Each row comes from the steps of one path. Every step used is in the known rows, and no mark comes twice. Write the path behind each row, first mark first.
Known rows:
u/j/a: -113  84  229  -35  -143  -338  275  -36  -178  -207  -71  -192  -26  228  -64  104  -199  -141  -329  94
t/y/z/u: -268  -96  53  -3  -207  -193  -62  -269  -217  163  66  -273  -213  266  -262  200  -162  54  -287  138
j/y/z/u/a/t: -33  -302  51  77  -498  -282  -179  -329  -94  -26  -61  -203  -204  807  75  390  -150  -233  -371  -8
j/a: -7  -6  324  -43  -122  -274  206  -159  -233  -336  -50  -161  -156  204  -109  -16  -248  -245  -276  78
a/y/z/u/j: -261  118  -9  -103  -275  -161  32  -179  83  185  -195  -276  -146  269  -100  334  -303  138  -489  84
j/a/y/u: -155  71  507  -181  -66  -205  232  -292  -30  -285  -100  -116  -108  357  -243  -86  -309  -146  -439  174
z/j: -88  -51  -126  -93  -176  -268  94  -218  -353  -4  -140  -260  113  147  77  72  -154  -155  -224  112
y/u/a/t: 22  -309  324  -174  -477  -240  32  -266  -335  -24  -120  -206  -48  683  -1  130  -303  -315  -372  316
z/u/j: -221  61  -103  -27  -324  -329  143  -18  -139  252  -230  -254  23  213  -90  302  -324  19  -319  191
j/a/y/z/u: -135  114  326  19  -154  -73  14  -313  62  -199  -210  -132  -264  302  -165  112  -290  30  -424  65
z/a/t/y/u/j: -309  -68  148  -88  -322  -351  103  -316  -488  60  -60  -212  218  630  -224  128  -97  -151  -192  273
a/t/y: -118  -28  27  -170  -339  -387  126  -281  -495  -260  -8  -408  -52  432  -186  86  -109  -120  -336  111
t/y/z/u/j: -371  6  -35  -5  -226  -267  20  -150  -157  277  55  -313  -93  295  -212  298  -102  164  -352  149
j/y/z/u: -171  -189  15  81  -212  -346  -82  -283  -23  143  86  -236  -251  406  -92  311  -200  -116  -312  -17
y/z/u/j/a/t: -53  54  240  149  -368  -251  -38  -224  -219  -43  -257  -290  5  589  39  271  -194  26  -370  299
a/y/z: -105  -44  174  -241  -160  -126  40  -322  -70  -142  23  -294  -340  227  -111  129  -305  -88  -462  -41
z/u/a: -90  -155  40  -37  -433  -183  43  -94  -126  109  -234  -88  -171  314  -68  264  -339  -181  -292  100
a/y/u: -187  -26  268  -285  -155  -237  178  -277  -85  -16  -70  -235  -111  303  -233  21  -362  -120  -460  174

Which path is each row?
-316  23  193  -197  -195  -213  184  -245  -106  87  -165  -64  58  368  -197  135  -319  -146  -297  133
z/a/y/u/j
-193  -57  13  17  -274  -233  -25  -121  -102  356  -96  -278  -108  272  -21  365  -299  53  -337  204
y/z/u/j
93  -6  329  -15  -285  -329  127  -270  -400  -466  -176  -279  -50  451  -28  23  -222  -253  -324  169
j/a/t
-120  -312  54  66  -330  -247  -97  -233  54  111  66  -90  -303  558  -23  372  -172  -229  -336  -111
j/y/z/u/a
-182  -127  234  -176  -297  -374  102  -346  -471  -60  44  -378  37  587  -245  24  -144  -110  -344  344
a/t/y/u
-1  94  213  -27  -304  -389  203  -134  -331  -358  -194  -296  72  495  21  126  -162  -146  -372  174
u/j/a/t
-280  -28  127  -178  -307  -434  181  -223  -414  76  38  -405  175  605  -204  127  -92  -20  -418  346
a/t/y/u/j
-53  37  122  14  -91  -229  149  -234  -304  -279  -158  -163  119  214  62  -38  -84  -187  -224  111
z/j/a
-100  -154  140  -130  -288  -274  -48  -385  -450  -172  123  -447  -187  485  -135  143  -82  -79  -360  133
a/t/y/z
-91  -57  96  -302  -329  -135  174  -158  -23  -266  -138  -112  -255  293  -82  133  -314  -228  -461  -143
u/a/y
-176  144  171  -54  -255  -402  243  -177  -396  -424  -47  -339  93  521  -151  72  30  -46  -382  114
u/j/a/t/y
-90  -114  14  -211  -242  13  -37  -334  -62  -122  -106  -146  -111  373  149  158  -103  -126  -429  -92
u/a/y/z/j
-129  7  299  134  -279  -209  -70  -390  -330  -247  -110  -302  -99  583  -186  122  -70  29  -336  234
j/a/t/y/z/u
-93  158  311  -164  -99  -202  253  -229  -51  -508  -146  -151  -190  205  -187  -38  -259  -144  -436  -62
j/a/y
